Each row was made from one walk, in order. Every step used is in the known rows, and no mark comes twice. Write each row's walk.
Known rows:
N-B-T-C-E-Q: [  0.3  -5.7  13.5   7.6  28.1   3.3   1.0  -2.6 -11.6  12.3 -17.6 -12.9
  17.3  -3.5   1.1 -16.9  -5.1 -31.3  -7.3]
Q-T-C: [ -3.9  -6.9  10.0   7.0  52.6  -3.1   1.9   1.7   3.3   6.4   7.6 -18.3
   5.8   3.6   3.0 -14.1   8.7  16.1  -1.5]
M-B: [  3.3  -6.8   3.5 -34.7   4.4   9.2  12.3  -4.1  -2.2  -4.6   6.6   6.3
  -1.3   2.7   1.2   5.5  -3.5   0.1   2.6]
E-B: [ -4.7  -1.4   2.4  -0.6  43.4  11.4   1.3  -9.1  -3.3   1.6  -9.1   6.7
  -3.8   3.1   1.1   7.3   1.9 -13.0   2.2]
Q-N-P-T: [  9.1 -21.1   3.5   4.3  14.5  23.1 -17.1  -1.7   6.2 -24.8   0.9   3.4
  12.1   3.5  -8.0   7.6  -8.3  -7.3   2.3]
Q-N: [ 1.5 -3.6 11.1  6.9  4.4 39.8  6.1  9.3  7.9 -2.0  5.4 -0.1  8.1  0.3
  0.7 -0.5 -1.7 -7.5  2.6]
B-T-C-N-P-E: [  7.5 -14.6   2.9   3.4  20.7   2.5  -2.8 -19.8   7.4 -22.9  22.6   5.9
   7.7  -9.2  -0.9  -8.8  -8.8 -22.9   2.9]
M-C: [ -6.7  -0.3  -2.8  22.0 -26.5  -5.1  14.1   1.5   3.3   0.7   6.3  -6.2
   2.7  -4.9   4.2   3.1  -2.4   9.5   0.0]
T-C-N-P: [ -4.0 -35.9   8.2   5.2  23.8 -17.5  -2.9  -6.3   7.4  -3.1   4.5  -7.0
   3.5  -9.9  -4.1  -5.0  -9.6   5.2  17.0]
M-B-T: [  0.5  -1.4   2.3 -33.4  12.5  15.1   7.6   2.4  -2.9  -7.9   8.2   8.2
   1.1   8.7  -5.6  -5.4  -4.7 -18.7 -17.7]
P-T-C-N: [ 3.2  3.4 14.7 12.1 48.0  7.1 -8.2 -0.7  9.1 -9.5  0.8 -0.8 -1.7 -2.8
  4.0 -5.0 -1.8  1.9 38.4]
P-T-C-E-B: [ -1.3   4.4   7.7   6.4  78.5  22.3  -8.5 -13.1  -3.5  -5.2 -25.4   1.7
  -2.1  -1.1   4.3   4.7   1.2 -28.7  11.6]
B-T-C-E-Q-N-P: [ -2.3 -31.0  12.8   4.0  17.3  19.1   0.9   3.0  -0.4  -0.9  -8.9 -14.2
  24.6  -6.3  -8.7 -13.3 -11.1 -27.8 -11.3]
M-B-T-C-E-Q: [ -0.2   5.7  11.8 -13.6  27.5  10.5   9.2   1.2 -11.9   5.9 -18.3 -13.7
  18.0  -5.6   1.0 -16.7  -4.9 -34.5   2.1]
N-B-T-C: [ -6.5 -20.2  10.0   5.7  31.4  -0.9  -4.1  -7.1  -2.6   7.5  11.0  -5.5
  -1.0   4.0  -0.7 -15.4  -3.3   1.7 -32.3]
T-C: [ -5.7  -4.5   5.9   6.5  21.4  -4.8  -0.2  -5.2  -0.9   6.5   3.0 -12.2
  -1.6  -3.7   2.5 -11.2   0.2  14.2  -5.9]
M-B-T-C-N-P-E-Q: [  8.4  -9.3   9.3 -13.5  17.5   5.4   8.9 -14.3  -5.0 -12.3  11.4  -4.5
  22.5  -7.9  -1.3 -15.6 -10.9 -31.1   6.9]
C-E-B-T: [ -4.6   6.5   3.4  -4.7  54.0  22.7  -2.2  -1.6  -3.5  -4.9 -17.3   9.6
   0.2   5.8  -4.0  -2.7  -1.0 -47.5 -10.5]
P-E-Q-N: [  9.8   7.3  11.7   9.2  -1.2  45.7  10.2   0.8   1.0  -7.7   7.0  -1.9
  23.8  -4.7   3.4  -7.4  -4.8 -28.2   5.6]
N-B: [  3.4 -29.3   6.0   7.0   5.4  -5.2  -2.8 -10.0  -2.1   7.7   9.9   8.5
  -2.1   2.7   1.8   5.2  -3.4   5.7 -16.8]

Write each row's walk:
[ -1.3   9.2  10.2   4.2  25.1   6.1   3.1   3.0 -10.7   8.0 -22.6 -17.1
  18.3  -6.2   0.1 -19.6  -3.6 -34.2   0.8] => B-T-C-E-Q
[  0.4   6.9   9.6   7.5  21.8   1.2   3.5   0.0 -10.1  10.8 -23.3 -17.9
  17.2  -8.9   4.4 -14.2  -1.7 -24.7  10.4] => T-C-E-Q
[  5.5   4.4  17.2  12.4  59.0   6.6   7.0  -2.4   7.3  -2.7  10.6  -9.7
  12.7  -5.0   8.2 -15.6   2.4  -9.5  40.3] => P-E-Q-T-C-N
[ -8.2   6.6   2.1   5.8  40.3  20.1   5.1  -1.2  -1.5  -4.4 -15.0   6.3
   1.7   2.3  -1.4  -1.0  -2.5 -42.3 -10.6] => M-C-E-B-T
[ -2.7   3.0   6.9   7.7  33.6   5.1  -1.6  -4.2  -0.3   3.5 -17.5  -9.1
   0.3  -9.3   5.5  -7.1   0.9 -15.2   7.0] => T-C-E
[-10.7  -2.2   8.1   1.2  56.1   9.7  -1.2  -7.4  -3.5   3.8  -1.9  -5.2
  -2.5   4.1  -1.5 -15.2  -0.1 -10.4 -20.9] => E-B-T-C
[ -4.4   0.6  15.2   6.8  42.1   5.0   0.6   3.8   8.0  -0.3   5.6  -1.9
  -2.1  -2.3   2.3 -15.0  -3.8  -7.1  20.2] => B-T-C-N
[ -7.7  -1.3   5.9   1.5  27.1   2.1  -2.0  -1.2  -1.8   2.4   4.5 -10.5
  -0.2   2.1  -2.3 -19.7  -1.1  -2.0 -22.8] => B-T-C
[  2.4 -14.5   7.6   6.7  45.8  -6.2   3.3  -9.4  -1.8  -0.9  10.1 -21.6
  21.0  -2.2   1.3 -18.4   2.0   0.6  -3.5] => N-P-E-Q-T-C
[ -3.7   5.6   7.9   4.2  39.0  10.0  -3.1  -0.2  -1.6   0.2 -16.6  -7.0
   1.8  -4.6   1.2 -13.4  -0.6 -28.4  -4.6] => B-T-C-E
[ 11.6  -5.3   4.3   3.4  -0.7  -1.7   4.2 -12.9  -3.3 -11.1   5.4  -3.1
  22.6 -10.2   0.0  -7.2  -9.6 -28.6  17.8] => C-N-P-E-Q
[ -4.5 -19.4  17.8   9.8  30.7  18.1   2.2  -1.7  -3.6  10.4   8.3 -10.6
  11.8   3.1  -0.2 -20.2  -6.2  -7.9 -29.2] => E-Q-N-B-T-C
[ 11.1 -18.0   0.8   4.5  -3.3  23.8   0.4 -16.7   7.8 -23.6  21.2   7.6
  13.9  -8.0  -0.9   1.6  -8.1 -21.1  -6.3] => Q-N-P-E
[ -6.4  -5.1   8.6 -21.2  30.7   8.3   6.3  -3.7  -2.9   0.0   9.3  -5.3
  -0.5   4.0  -1.6 -16.1  -2.9  -1.2 -20.7] => M-B-T-C
[  1.4 -33.8   8.2   2.4  -5.5  12.7   3.4   2.5   0.9  -1.7  -1.2  -9.6
  22.9  -4.8  -8.6  -3.8 -10.7 -11.1  -4.9] => E-Q-N-P
[  1.0   2.5  19.7  12.2  21.1  41.0   9.0   9.4  -1.1   6.2 -13.9 -13.3
  21.9  -7.7   3.4 -12.0  -3.7 -27.2  11.6] => T-C-E-Q-N
[  8.2 -23.8  21.9  19.2  34.1  33.1  -3.8  -3.8  -2.4   3.5  -2.4  -1.1
  16.7   0.4   4.3  -2.0  -6.3 -16.7  -3.8] => P-T-C-E-Q-N-B
[  0.5 -32.5   5.0   1.1   9.7 -14.4  -2.5  -3.3   7.8  -6.6   2.4   1.6
   4.3  -7.2  -5.6   2.5  -8.7  -2.7  21.3] => C-N-P
[ -2.4  -9.8  10.7   7.0  41.4   7.4  -4.8  -4.8  -2.3   4.8 -11.3  -2.7
   1.0  -2.7   2.7 -10.3  -2.9 -24.8 -13.4] => N-B-T-C-E
[ -0.4 -15.8  14.0  17.3   6.6  29.6   8.1   6.0  -1.7   3.5   1.3   2.0
  16.1   2.3  -0.2  -7.3  -9.1 -34.7 -22.8] => M-C-E-Q-N-B-T
[  1.2 -31.4  17.7  15.3  35.6  -5.5  -1.5  -9.1   4.3  10.4  13.0   4.9
  -4.6  -3.3   6.9  -1.5  -5.5   8.7   9.8] => T-C-N-B
[  2.9 -32.7  20.6  15.6  56.6  -4.3   0.1  -5.6   7.4   9.6  15.5   1.6
  -0.1   2.3   8.0  -3.0  -1.1  10.3  12.7] => Q-T-C-N-B
[  4.4 -27.7  22.1  18.2  24.4  26.6   4.4  -3.1  -2.3  13.6  -0.4  -4.5
  15.5  -3.6   5.9  -5.3  -6.3 -13.9  -8.6] => T-C-E-Q-N-B
[  2.4  -6.4   2.8  -3.6  49.7  19.0  -1.9 -14.3   2.5 -18.8   7.5  15.5
   3.9   1.8  -5.0  -2.7  -7.0 -44.2  -2.8] => C-N-P-E-B-T
[ -0.4  11.0   4.3  17.2  -8.7   1.5  12.8   4.4  -7.8   6.7 -21.5 -15.3
  20.2 -10.3   4.6  -4.6  -3.9 -27.3  15.0] => M-C-E-Q
[ -0.3 -33.9  14.7 -13.1  19.6  24.3   7.6   0.6  -0.8  -3.6  -5.2 -11.3
  23.9  -5.7  -7.7 -10.3 -12.8 -27.8  -9.6] => M-B-T-C-E-Q-N-P
